Every row comes from one small tree of marks. Brackets hold a mark, then the marks that hang from it, in the order of their numbers. Every link used is in the known rows. Which tree was each row made from?
Known rows
[z734 z652]: [ 0.86  1.06  0.01 -1.01 -0.89  0.16 -0.11 -1.82 -0.53 -1.32 -2.75  0.72
  0.15  0.06  1.41  0.45  1.64 -1.13]
[z83 [z123 [z966 [z652 z449]]]]: [-0.96 -2.01 -1.31 -0.50 -2.30  0.00  0.33 -3.18 -4.65 -1.12  0.53  4.67
  1.65  0.09 -1.54  0.20  0.59 -2.21]
[z123 z722 z966]: [ 2.28 -2.16  0.09  0.08 -1.44  0.78  1.29  0.90 -2.05 -2.56 -1.55  4.62
  1.18 -1.57 -2.38  1.31  1.77 -1.88]
[z722 [z123 z83 z966]]: [ 1.48 -4.16 -0.55 -2.75 -3.11  1.16  4.24 -1.77 -3.05 -4.14 -2.16  6.35
  3.15 -1.51 -0.32  2.61  2.12 -1.98]
[z734 [z652 [z83 z123] z449]]: [ 2.31  0.05  0.80 -2.52 -0.80  0.86  2.02 -3.07 -5.97 -1.91 -1.45  1.31
  4.21 -0.81 -0.65 -3.75  1.68 -1.60]
[z123 z722 [z966 [z652 z734]]]: [ 0.42 -2.63 -2.49  1.50 -3.24 -0.29  0.94 -0.28 -3.58 -4.22 -0.62  5.03
  1.31  0.22 -2.79  4.48 -0.84 -1.59]
[z987 [z449 [z652 [z83 z123] z734]]]: [-0.44 -0.17 -2.75 -1.63 -2.32  1.57  3.94 -3.82 -3.68 -2.30  2.06  1.39
  3.16  0.61 -5.37 -1.97 -0.03  1.23]
[z123 z83 z722 [z966 [z652 z734]]]: [ 0.97 -5.02 -3.06 -0.01 -3.71  0.98  3.82 -1.18 -5.00 -5.41 -1.08  4.74
  2.89  0.16 -1.61  5.78 -1.46 -2.23]
[z987 [z449 z652]]: [-0.81  1.28 -3.69 -0.55 -2.51 -0.02  0.69 -1.46 -0.48 -1.07 -0.28  1.93
  0.16  1.15 -3.02 -1.40  1.48  0.47]
[z83 [z123 z966]]: [-0.18 -1.92  1.52 -1.01 -0.96  1.53  2.22 -2.86 -0.82 -0.63  1.09  2.88
  1.05 -1.57 -1.62  0.70  1.45 -0.94]
[z966 [z652 [z83 z123] z734]]: [-1.02 -0.81 -2.27 -0.49 -1.66  0.54  2.52 -3.05 -3.54 -1.57  2.64 -0.61
  3.54  0.92 -1.00  1.21 -1.86 -0.13]
[z722 z123]: [ 0.07  0.38 -0.30 -0.68 -0.22 -0.67  0.80 -0.03 -0.13 -2.55 -1.48  4.18
  1.56 -1.01 -1.11 -0.06  1.06 -1.03]
[z652 [z83 [z123 z722 z966]] z449]: [ 3.65 -2.98  0.79 -1.61 -0.96  1.54  3.56 -0.61 -7.55 -3.26 -0.01  5.25
  4.95 -2.56 -4.42 -2.96  1.68 -2.66]
[z966 [z652 z734]]: [-1.80 -0.55 -2.56  1.54 -1.67 -0.80 -0.22 -1.18 -1.58 -1.38  0.66  0.42
  0.19  1.71 -0.18  3.07 -2.53  0.22]
[z123 z83]: [ 0.68 -2.42 -0.74 -1.42 -0.79  1.16  2.79 -0.92 -1.39 -1.09 -0.25  0.03
  1.91  0.33  1.08  1.50 -0.58 -0.57]
[z449 [z652 [z83 [z123 z966]] z734]]: [ 0.60 -2.43 -0.69 -2.19 -3.41  1.91  4.01 -4.71 -4.62 -3.53  1.89  2.70
  4.72  0.90 -3.13  1.77  1.08  0.19]
[z449 [z652 z83 z734]]: [ 1.06 -0.67 -2.08 -1.05 -2.27  0.52  2.02 -1.96 -3.84 -2.86  0.78 -0.03
  3.85  2.32 -1.59  0.70 -0.38  1.28]
[z123 z966]: [ 0.89 -2.11  0.62 -0.46 -2.37  0.65  0.57 -1.13 -1.66 -0.62 -0.36  2.63
 -0.41 -0.64 -0.70  1.57  1.28 -0.18]

Which tree is each row?
[ 1.01 -0.41 -2.96 -0.51 -0.39 -0.43  1.87 -0.69 -6.39 -2.58  0.39  2.88
  5.81 -0.32 -2.14 -2.07 -0.22 -2.94]  [z966 [z652 [z83 [z123 z722]] z449]]
[ 2.89 -2.09  0.53 -1.50 -1.02  1.58  3.99 -1.15 -4.15 -2.73  0.91  3.73
  4.63 -2.26 -3.02 -0.25  2.16 -2.20]  [z652 [z83 [z123 z722 z966]]]
[-0.68 -0.42 -0.97 -1.70 -1.02  0.83  3.49 -3.73 -2.95 -2.88  2.65 -0.11
  5.36  1.27 -2.52  0.23 -0.26  0.56]  [z449 [z652 [z83 z123] z734]]
[ 2.60 -4.48 -0.38 -1.30 -2.06  1.80  4.35  0.18 -3.53 -3.87 -1.66  4.87
  2.97 -1.60 -1.26  2.84  1.44 -2.43]  [z123 z83 z722 z966]
[ 0.95 -1.59  1.15 -0.33  0.12  1.15  3.10 -0.92 -1.20 -2.65  0.30  4.67
  2.67 -2.62 -3.71  0.88  1.91 -2.46]  [z83 [z123 z722 z966]]
[ 1.49  0.35 -4.20 -2.09 -3.63  0.76  2.00 -1.69 -3.42 -0.87  0.22  0.99
  2.05  1.80 -2.38 -2.21  1.53  0.70]  [z987 [z449 [z652 z83]]]
[ 3.41 -0.47 -0.46 -2.37 -2.10  0.42  0.38 -1.27 -6.72 -1.62 -3.42  1.06
  2.90  0.18  0.56 -3.20  1.60 -1.04]  [z734 [z652 z83 z449]]
[ 0.64 -2.17 -2.86 -0.08 -2.88 -0.63  0.40 -0.75 -7.95 -2.01 -0.19  0.73
  2.29  2.03 -0.95 -0.96 -2.57  0.15]  [z966 [z652 z83 z449 z734]]
[-0.74  0.23 -2.95 -1.01 -1.56  0.05  1.51 -2.79 -2.33 -0.12  2.20 -0.50
  4.06  1.51  0.83  0.64 -0.02 -1.41]  [z966 [z652 [z83 z123]]]
[-0.10 -0.52 -2.54 -1.22 -1.29  0.02  0.95 -2.58 -5.98 -0.60  1.31  1.04
  4.31  1.07 -0.31 -2.21 -0.75 -1.39]  [z966 [z652 [z83 z123] z449]]
[-1.45 -2.97 -1.22  0.52 -2.61  0.19  1.25 -3.49 -5.89 -2.34  0.48  4.44
  1.39 -0.20 -3.14  0.95 -1.31 -1.14]  [z83 [z123 [z966 [z652 z449 z734]]]]
[-1.02 -0.07 -3.30  0.29 -2.82  0.56  1.50 -1.89 -1.66 -2.21  0.25  2.16
 -0.24  0.94 -4.29 -0.61 -0.62  1.64]  [z987 [z449 [z652 z734]]]
[ 0.14  0.95 -3.34 -2.43 -2.54  1.38  3.19 -3.59 -2.56 -1.04  1.85  1.21
  3.60  0.61 -3.46 -2.88  1.89  0.04]  [z987 [z449 [z652 [z83 z123]]]]
[ 1.89 -4.86 -3.70 -0.53 -3.29 -0.11  2.38 -0.43 -7.26 -4.19 -2.52  6.33
  3.73 -0.16 -1.07  2.07 -0.05 -3.48]  [z123 z83 z722 [z966 [z652 z449]]]
[ 3.64 -2.28  1.20 -3.16 -2.98  1.91  2.42 -4.28 -7.60 -2.21 -2.19  3.85
  3.45 -1.28 -1.22 -2.46  3.06 -1.93]  [z734 [z652 [z83 [z123 z966]] z449]]
[ 0.88 -2.45  1.13 -1.07  0.10  1.24  3.04 -1.72 -6.67 -1.98  1.25  0.46
  3.00 -1.14 -3.50 -3.83 -1.89  0.33]  [z652 [z83 z123] z449 z734]
[ 1.27 -2.84 -3.16 -1.19 -5.02 -0.03  2.20 -2.05 -6.27 -4.82 -0.77  6.25
  3.46  0.92 -1.51  2.96 -0.03 -0.77]  [z722 [z123 [z966 [z652 z83 z734]]]]
[-0.48 -1.08 -3.41 -0.53 -3.71 -0.91  0.24 -1.87 -2.07 -3.59 -1.87  6.95
  1.82  0.37 -0.46  3.39  2.03 -2.14]  [z722 [z123 [z966 z652]]]
